Known rows, with every step that occurs:
tasel/nofav: .24,.24,-.01,.05,-.27,-.08,.05,-.20,.10,.09,-.05,.14,-.17,.07,.13,.07,.04,.06,-.11,-.14
tasel/nofav/zesid/bevu: -.04,-.06,-.13,.11,-.08,.22,.08,-.20,.27,.08,.12,.17,-.25,.11,.02,-.16,.21,.09,.02,-.32
rofa/kova: .16,-.11,.11,-.23,-.20,.32,-.11,-.05,.09,-.29,.08,.15,-.30,-.09,-.09,.10,.05,.04,-.33,-.28
bevu/zesid/tasel: -.10,.13,.05,-.08,-.05,-.08,.13,.18,.06,.14,-.20,.01,.16,-.07,-.04,.11,-.21,.05,.07,.03
nofav/zesid/bevu/tasel/rofa: .03,-.29,-.07,-.02,.30,.15,.02,.37,.01,-.21,.17,-.10,.08,-.03,-.26,-.12,-.07,.04,.26,.03
bevu/tasel: .34,.20,.04,-.15,-.14,.00,.01,.26,.08,-.07,-.11,.10,.12,.08,-.15,.09,-.16,.06,.06,.11
bevu/zesid/tasel/rofa/kova: -.14,-.23,.10,-.06,.07,.12,.06,.21,-.23,-.30,.02,-.05,.06,-.29,-.08,.15,-.29,.02,-.04,-.14
tasel/rofa/zesid/bevu: .08,-.04,.08,-.07,.23,-.31,-.12,.11,.05,.37,-.01,-.02,.01,-.29,-.16,-.20,.11,-.22,.22,.29
nofav/zesid/rofa/bevu: -.35,-.43,-.01,-.06,.10,.12,-.12,.16,-.02,.03,.11,-.28,-.03,.06,-.02,.04,.08,.01,-.14,-.10
rofa/tasel: .19,.29,.04,-.17,-.12,-.26,-.15,-.04,.10,.13,-.07,.18,.03,-.03,.08,-.11,.08,-.12,.02,.32
tasel/rofa/bevu: .02,-.35,.01,-.14,.09,-.32,-.21,.29,-.09,.21,.00,-.44,-.05,-.11,.06,.04,.07,-.02,-.05,.08
bevu/tasel/nofav/zesid: .19,.22,-.13,.12,-.13,.25,.17,-.12,.01,-.20,.00,.14,.06,.33,.12,.03,-.07,.15,.09,-.07
nofav/zesid/bevu: -.13,-.25,-.05,-.13,.08,.29,-.01,.06,.31,.04,.13,.05,-.27,.02,-.16,-.16,.21,.06,-.02,-.19
zesid/bevu: .12,-.11,.04,-.16,-.07,-.04,-.08,.17,.33,.23,.01,.10,-.20,-.13,-.23,-.10,.13,.00,-.01,-.16
nofav/zesid/rofa/tasel: -.22,.06,.04,.00,.12,.04,-.06,-.04,-.07,-.19,.14,.14,.09,-.01,.00,-.07,.00,-.15,.01,.27
rofa/tasel/nofav/zesid: .04,.34,-.14,.11,-.11,-.01,.01,-.41,.04,.00,.04,.21,.00,.21,.34,-.17,.18,-.05,.03,.14
zesid/tasel: -.17,-.07,.14,-.03,-.12,-.11,.07,-.02,.05,.00,-.09,-.09,-.09,-.08,-.06,.13,-.09,.02,-.07,.06
nofav/zesid: -.06,-.06,-.01,-.17,.08,.33,.04,-.08,.11,-.13,.06,-.05,-.24,.14,.02,.02,.09,.08,-.14,-.05
tasel/rofa/bevu/zesid/nofav: .08,-.04,-.16,-.07,.17,-.32,-.07,.22,-.14,.36,-.28,-.43,.21,-.02,.20,.05,-.04,.13,.05,-.09
nofav/zesid/tasel/rofa: -.44,-.38,.08,.07,.31,.08,.15,-.03,-.21,-.30,.12,-.36,-.12,-.08,.01,.10,-.12,.01,.01,.13

Rows:
-.15,-.16,.03,.18,-.12,.55,.07,-.31,-.12,-.55,.29,.23,-.23,.03,.02,.10,-.02,.05,-.31,-.46 -> tasel/nofav/zesid/rofa/kova
-.28,-.23,-.08,.19,-.05,.04,-.03,-.09,-.05,.09,.10,-.18,.00,.14,.17,.02,.10,.04,-.13,-.20 -> tasel/nofav/zesid/rofa/bevu
.01,.13,-.08,.08,-.08,.25,.15,-.34,.06,-.09,.05,.06,-.21,.22,.19,.01,.11,.11,-.12,-.18 -> tasel/nofav/zesid
.29,.01,-.02,-.12,-.13,-.05,-.04,.38,.27,.10,-.03,.18,.11,-.04,-.34,-.07,-.05,.04,.19,-.05 -> zesid/bevu/tasel
-.11,-.27,.09,-.07,-.08,-.22,-.20,.29,-.01,.19,.00,-.20,.06,-.09,-.11,.10,.00,-.05,-.15,-.04 -> zesid/rofa/bevu
-.44,-.57,.09,.02,.20,.38,.09,-.13,-.25,-.64,.26,-.24,-.25,-.16,-.03,.11,-.11,.03,-.19,-.17 -> nofav/zesid/tasel/rofa/kova
.08,.37,.05,.21,-.21,-.36,-.05,-.16,-.11,.04,.02,.33,.21,-.09,.12,-.04,-.04,-.18,.01,.20 -> zesid/rofa/tasel/nofav
.11,.16,.05,-.12,.00,-.20,-.12,-.02,.30,.50,-.09,.17,-.05,-.14,-.16,-.23,.21,-.17,.13,.16 -> rofa/zesid/bevu
.28,.39,-.02,.08,.22,-.32,.05,-.08,-.25,.04,-.29,-.12,.29,.01,.02,.02,-.14,-.06,.27,.43 -> bevu/tasel/rofa/zesid/nofav
-.10,.34,.07,.26,-.17,-.35,.12,-.45,-.03,.30,-.21,.08,.08,.02,.19,-.01,.02,-.12,.11,.25 -> rofa/zesid/tasel/nofav
.00,-.06,-.01,.21,-.15,.55,.11,-.10,-.18,-.66,.22,.31,.09,.11,-.07,.11,-.19,.09,-.12,-.35 -> bevu/tasel/nofav/zesid/rofa/kova
-.23,-.14,.09,-.03,.14,.31,.05,.04,-.04,-.25,.15,.01,-.12,.00,-.12,.10,-.05,-.01,-.15,-.04 -> nofav/zesid/rofa
-.02,.16,-.18,.14,-.09,-.04,-.03,-.28,.24,.17,.12,.28,-.02,.10,.16,-.34,.27,-.06,.15,-.02 -> rofa/tasel/nofav/zesid/bevu
-.17,.02,.01,.22,-.01,.23,.13,-.20,-.08,-.22,.14,.10,-.09,.10,.07,.09,-.03,.03,-.12,-.17 -> tasel/nofav/zesid/rofa
.13,-.02,-.06,.19,-.25,-.29,-.07,.25,-.10,.12,-.05,-.02,.37,.09,.00,.12,-.14,.04,.07,-.05 -> zesid/rofa/bevu/tasel/nofav
.22,.37,-.10,-.11,-.03,.00,.10,-.02,.09,.18,-.34,.04,.09,.09,.06,.10,-.08,.19,-.01,-.14 -> bevu/zesid/nofav
.12,.27,.04,.05,.26,-.33,.01,-.28,-.21,.17,-.23,-.19,.02,-.09,.11,.00,.05,-.10,.07,.32 -> tasel/rofa/zesid/nofav
.29,.25,.08,-.06,.17,-.29,-.03,.21,-.20,.08,-.13,-.03,.30,-.06,-.07,-.01,-.16,-.15,.29,.54 -> bevu/tasel/rofa/zesid
.09,-.15,-.07,-.22,.16,-.27,-.14,.49,-.10,.36,-.11,-.35,.21,-.08,.08,.01,-.06,.02,.07,.05 -> tasel/rofa/bevu/zesid
